Each row comes from the steps of one walk. Every step used is in the known rows, and no mark comes twice. Write the walk behind each row, first mark first.
Known rows
G, N, A: [  8 -31 -38 -32  17  10  24  -6  -7 -50  12   2 -16 -18  18  -8  -2   4
  15 -16  -6 -19  -3  22]
Q, T, A, N, G: [  4  35 -26 -14 -16  16  25  20 -18 -37  22  10  -9  -2  19  -8  11 -20
  31 -12  13   9   8  34]
Q, T, A, N, H: [ 17  36 -29 -21 -22  22  22   9 -13 -34  14   8 -10   0  27 -12  18 -20
  29 -14  14   3  10  33]
N, H, D, Q, T: [ 54  20 -33 -23 -24   9  17 -15 -15 -35  20 -20  10  -7  30 -29   2  17
  -1 -21  29 -38 -13  27]
H, D, G: [ 23  -5 -14  -5 -12 -14  43  23 -26 -30  17 -18  18 -21  14 -12 -11  20
 -20 -16  24  -6 -30  11]
Q, D, G, N: [ 18  13 -42  10   8  -6  49   1 -36 -46  23  18  15 -52  33  16  10 -12
 -21 -30  30  -9 -24  16]
H, D, Q, T, A: [ 34  14 -18 -10 -28  12  33  15 -11 -32  28 -17  10 -32  11 -28  -3  13
  -2 -10  12 -18 -13   0]
Q, T, A, N, H, D: [ 23  30 -26 -25 -23  22  28  14 -11 -36  14  -5  -5   1  26 -18  13 -15
  24 -15  14   1   2  31]
T, A, N, H, D, Q: [ 22  11 -12 -40 -26  22  22  28  -8 -30   3   7  -6   7  34 -26  -2  11
  16  -8   8  -4 -13  20]
G, N, Q, T, A, S: [ 12  -9 -28 -14  13  25  31   2 -17 -68  19  -5 -16 -29  16  -3   3 -11
  26 -37  12 -19 -15  53]
A, N, H, D: [ 34  -8  -9 -28 -17   2  17  14 -20 -25  -3 -21 -25  12  35 -45  -2  -6
  16 -13   7   1 -32  30]
D, G: [  1  18 -27   5 -13 -16  33   6 -38 -28  16  22   8 -29  17  10   7   8
  -7 -17  29   1  -5  18]
T, A, N: [  1   5  -3 -26 -16  17  19  38  -9 -20   1  20 -13   1  26 -13  -4   2
  20   0  -2  12  -6  15]
A, S: [ 24 -13  13  12 -13  18 -12  30 -21 -20   5   7 -27  -5   8  -4 -14  14
   6 -29   4   3 -14  16]
A, N, H: [ 25   0 -13 -23 -16   3   9   7 -23 -23  -4  -4 -32   9  37 -36   5 -12
  24 -11   7   3 -20  32]
H, D, Q: [ 34  -3  -7  -4 -23   1  26  15 -14 -25  23 -20   6 -34  10 -32 -12  21
 -10  -7   9 -20 -24  -5]
T, Q, D, G: [ 37  39 -15  26 -10   6  42  15 -31 -39  29  28  22 -46   8  22  -9   2
 -10 -52  40 -16 -20  38]
G, N: [ -3 -29 -30 -13  17   4  26  -6 -13 -45  17  -6 -18 -38  15  -7   5  -7
  16 -14  -3 -16 -10  18]
G, N, H, D, Q, T: [ 27 -14 -49 -32   3  13  34 -23 -12 -61  22 -28  -8 -26  26 -24  13  -4
  15 -28  13 -37 -16  30]
H, D, A, T: [ 32   5 -11 -14 -17   3  27  35  -7 -20  10 -28  -2 -22  23 -55 -22  24
 -11  -5  24 -13 -34   7]
S, A, T: [ 18  19  -1 -18   8  17  17   6 -20 -17  -5   4 -15 -27  29 -29  -9  10
  29 -15  20   6  13  -5]
D, G, N, A: [ -1  -5 -49 -21   3  -7  46  -3 -32 -54  13  16   1 -24  19   9  10   5
   0 -26  20  -8  -5  25]
S, A, N, H: [ 21   8 -12 -43   4  20  25  -9 -22 -27   0   8 -14  -8  38 -28  -9   5
  43 -21  18  -3   4   3]
H, D, Q, T, A, N: [ 33  11 -14 -14 -31  13  35  20 -14 -34  22 -20  -1 -26  14 -37  -1   4
   4 -10   8  -9 -18   1]

Write each row's walk
[ 23  -7 -29 -11  -2  -6  57  12 -27 -56  22 -28  14 -30  14 -13  -2   5
  -8 -29  28 -14 -34  31] | H, D, G, N, Q, T
[ 28   1  -9 -47   3  20  31  -3 -21 -28   0  -5  -9  -5  36 -34 -14   9
  38 -22  19  -5  -5   1] | S, A, N, H, D
[ 24 -16 -26 -20  -3  -7  48  23 -22 -47   7 -28   3 -17  19 -25  -6  14
 -15 -22  19  -5 -32  19] | H, D, G, N, A, T
[ 25 -11 -49 -40   2  19  37 -16  -7 -62  20 -23  -3 -22  28 -20  12   0
  15 -27  13 -37 -14  30] | G, N, H, D, Q, T, A
[ -2  15 -47 -12   2  -1  56  -1 -36 -65  20  14   8 -36  20  13  15  -6
   7 -35  33 -10 -10  46] | D, G, N, Q, T, A
[  4   1 -52 -18   1  -9  45 -15 -35 -55  15   7   3 -26  27   7  18   1
   1 -31  31 -17 -11  34] | D, G, N, H
[ 29  32 -16  11  -5   8  18  -1 -27 -41  23   5   2 -27  16  -5  -5  -7
  16 -24  30 -15  -7  58] | N, Q, T
[ 10  -8 -35  -9  18  11  34 -12 -20 -64  23  -9 -13 -40  16  -7   7 -17
  25 -29  12 -22 -13  51] | G, N, Q, T
[ 24  13  -8   3  -8  -1  32  23 -41 -37   4   9 -19 -20  35 -22  -3 -21
   9 -23  21  12 -39  44] | A, N, Q, D, G
[ 36  11 -17  -2 -26   6  30   9 -16 -31  28 -23   5 -36   9 -32  -3   9
  -3 -11  13 -19 -16   0] | H, D, Q, T
[ 30  -3 -16 -27 -19  -2  26  14 -28 -30  -4 -18 -20  10  37 -40   2  -6
  12 -17  15   3 -33  33] | A, N, H, D, G
[ 28   7 -39   3   6   5  42   9 -35 -51  18  21   8 -35  32  15   4  -4
 -21 -40  28  -8 -24  20] | Q, D, G, N, A, S
[ 12   1   8 -13 -16  31   1  43  -7 -23   6  24  -5   3  16   7 -14  24
   9 -19   5   1  -3  15] | T, A, S
[  2   9 -40 -10  -1   7  49   6 -37 -67  17  13   0 -29  18  13  12  -4
   8 -43  33  -7 -14  47] | D, G, N, Q, T, A, S
[ 24  46 -35 -13 -39  23  20  -8 -19 -36  24  17 -12 -29  24 -23  23  -8
  24 -13  14 -15  14  11] | D, Q, T, A, N, H
[ 33  33   0  -7   8  24  28  10 -22 -25   2  10  -4 -37  26 -20 -13   8
  25 -35  30  -1   5   6] | S, A, T, Q, D
[ 37  10  -8 -10 -19   8  31  37  -7 -24  14 -26   1 -25  16 -51 -25  25
  -9 -16  29 -17 -35  16] | H, D, A, T, Q
[ 36  -2 -13 -27 -25   5  18  10 -22 -29   0 -18 -27   4  35 -49   2  -4
  16 -13   8  -4 -30  24] | A, N, H, D, Q
[ 21  -3 -30 -19  -4   0  60  18 -23 -57  21 -23  19 -25  15 -10  -3   8
  -8 -29  28 -13 -31  32] | H, D, G, N, Q, T, A
[ 42  38 -17  13  -1   8  24  16 -28 -37  18  13   8 -40  37 -20 -19   6
 -10 -26  46 -21 -34  49] | N, Q, D, A, T
[ 20  -2 -35  -7  20  12  37   2 -21 -61  16  -6 -12 -49  32 -21  -3 -10
   7 -30  24 -24 -33  46] | G, N, Q, D, A, T
[ 16  29 -16  -4 -20  30  12  20 -12 -32  19  13  -8  -8  13   3   9  -7
  21 -22  12   3  13  25] | Q, T, A, S
[ 16   8   0 -30   9  19  30   2 -28 -31   3  11 -14 -21  29 -26 -18   3
  43 -22  18   2  -3  11] | S, A, N, Q
